In the rows, zero is written as 100.
Known rows, with every step that occurs
bapitid > noda: [60,89,61,78,99,84,122,125,85,109,88,121,95,69,117,100,107,93,101,101,94]
risu > zose > pofi > noda > bapitid: [114,110,78,89,83,110,67,74,107,90,85,82,75,134,100,72,87,135,127,114,92]
zose > risu > vamo > noda > pofi: [115,95,104,127,99,96,80,76,95,95,118,77,153,86,115,150,105,105,89,87,112]
risu > zose > pofi > bapitid: [120,96,92,97,105,108,92,97,113,99,96,118,63,130,104,68,117,111,87,108,80]
vamo > risu > zose: [101,83,116,123,97,127,121,115,111,109,86,69,110,86,106,91,93,120,93,98,84]
vamo > noda > zose > pofi: [101,75,67,68,88,99,104,104,107,89,88,103,97,94,102,109,70,101,109,81,115]
risu > vamo > noda > pofi: [97,80,86,107,101,85,83,50,60,114,120,96,110,94,121,134,97,110,106,91,127]
risu > vamo > noda: [92,73,87,87,95,94,109,73,82,106,109,95,106,87,134,124,82,133,95,86,123]
vamo > noda > zose > risu: [85,81,89,97,82,102,108,133,130,83,82,73,144,67,119,127,69,85,106,75,93]
zose > pofi > bapitid > noda: [97,111,71,80,120,61,102,119,106,94,118,152,89,106,97,78,133,84,87,106,90]
zose > risu: [101,84,91,104,89,108,141,134,110,102,56,73,119,66,114,113,112,96,67,91,75]
vamo > risu: [100,79,98,116,102,97,144,114,108,120,81,80,114,72,103,94,111,109,73,91,89]
risu > zose > pofi > bapitid > noda > vamo: [106,129,115,94,111,106,55,81,91,92,144,143,58,137,82,67,106,90,104,121,106]
noda > pofi > bapitid: [88,94,81,125,108,56,95,75,82,136,91,118,68,99,111,85,146,65,97,111,89]
bapitid > noda > risu: [73,106,82,85,99,103,124,135,77,102,83,115,92,84,97,122,111,77,108,106,94]
zose > pofi > noda > risu: [120,106,93,71,101,115,115,102,88,83,59,96,97,118,87,126,106,116,113,110,86]
vamo > risu > zose > pofi: [138,91,117,111,104,137,116,117,113,92,92,79,111,107,87,89,101,127,78,92,82]
noda > zose > risu: [91,93,110,109,75,111,118,132,119,104,54,65,109,72,99,101,88,75,92,78,91]

Rows
[72,99,63,91,81,68,98,76,98,115,71,81,79,98,122,81,93,111,122,113,96] : pofi > noda > bapitid
[111,92,87,69,97,131,86,96,99,78,77,89,96,116,113,103,85,139,122,110,80] : risu > zose > pofi > noda
[130,104,89,92,106,115,85,104,114,67,123,119,94,137,102,116,104,109,114,110,81] : vamo > noda > risu > zose > pofi > bapitid
[131,113,131,95,114,110,104,69,100,96,106,87,111,112,75,99,95,123,92,108,106] : zose > pofi > noda > vamo > risu
[89,76,66,84,90,106,129,109,89,90,81,93,106,86,119,145,91,102,108,99,92] : vamo > noda > risu
[121,124,111,113,127,94,82,127,131,82,151,126,122,118,88,68,122,103,94,108,86] : vamo > risu > zose > pofi > bapitid > noda
[133,136,120,98,129,90,81,95,88,94,139,144,80,141,75,105,132,92,92,105,115] : zose > pofi > bapitid > noda > risu > vamo
[63,83,88,78,83,91,99,99,97,111,60,82,89,87,116,97,71,94,144,95,107] : pofi > noda > zose
[110,96,98,92,101,77,96,100,112,116,86,122,55,125,87,61,108,77,97,90,103] : noda > zose > pofi > bapitid
[124,101,108,91,108,74,65,66,116,95,140,127,83,130,101,92,83,106,107,79,140] : risu > vamo > noda > zose > pofi > bapitid
[89,120,133,112,91,105,84,129,107,100,109,87,122,82,89,106,76,81,102,75,122] : bapitid > noda > zose > risu > vamo
[87,115,136,119,102,127,86,100,91,99,137,96,108,93,83,92,84,99,105,111,111] : bapitid > noda > vamo > risu > zose
[76,120,87,101,114,68,107,125,94,99,108,138,82,105,95,103,132,66,107,116,89] : pofi > bapitid > noda > risu
[118,109,109,138,115,64,65,69,114,95,142,99,143,105,119,129,124,89,90,96,107] : zose > risu > vamo > noda > pofi > bapitid
[142,108,147,116,101,152,98,79,95,99,113,83,89,123,68,84,92,122,78,104,105] : noda > vamo > risu > zose > pofi
[82,113,123,111,107,95,113,100,86,109,125,108,113,81,83,93,100,86,85,105,115] : bapitid > noda > vamo > risu
[99,92,132,123,100,107,127,79,88,125,94,86,93,87,83,91,102,97,75,105,109] : noda > vamo > risu
[64,105,96,84,92,96,104,90,68,118,101,124,70,85,97,96,97,84,98,114,112] : bapitid > noda > vamo
[95,110,143,116,101,132,82,69,98,97,110,66,111,106,101,97,74,124,124,116,103] : pofi > noda > vamo > risu > zose
[69,108,98,99,89,98,102,157,119,97,83,91,128,66,98,102,88,64,106,79,96] : bapitid > noda > zose > risu
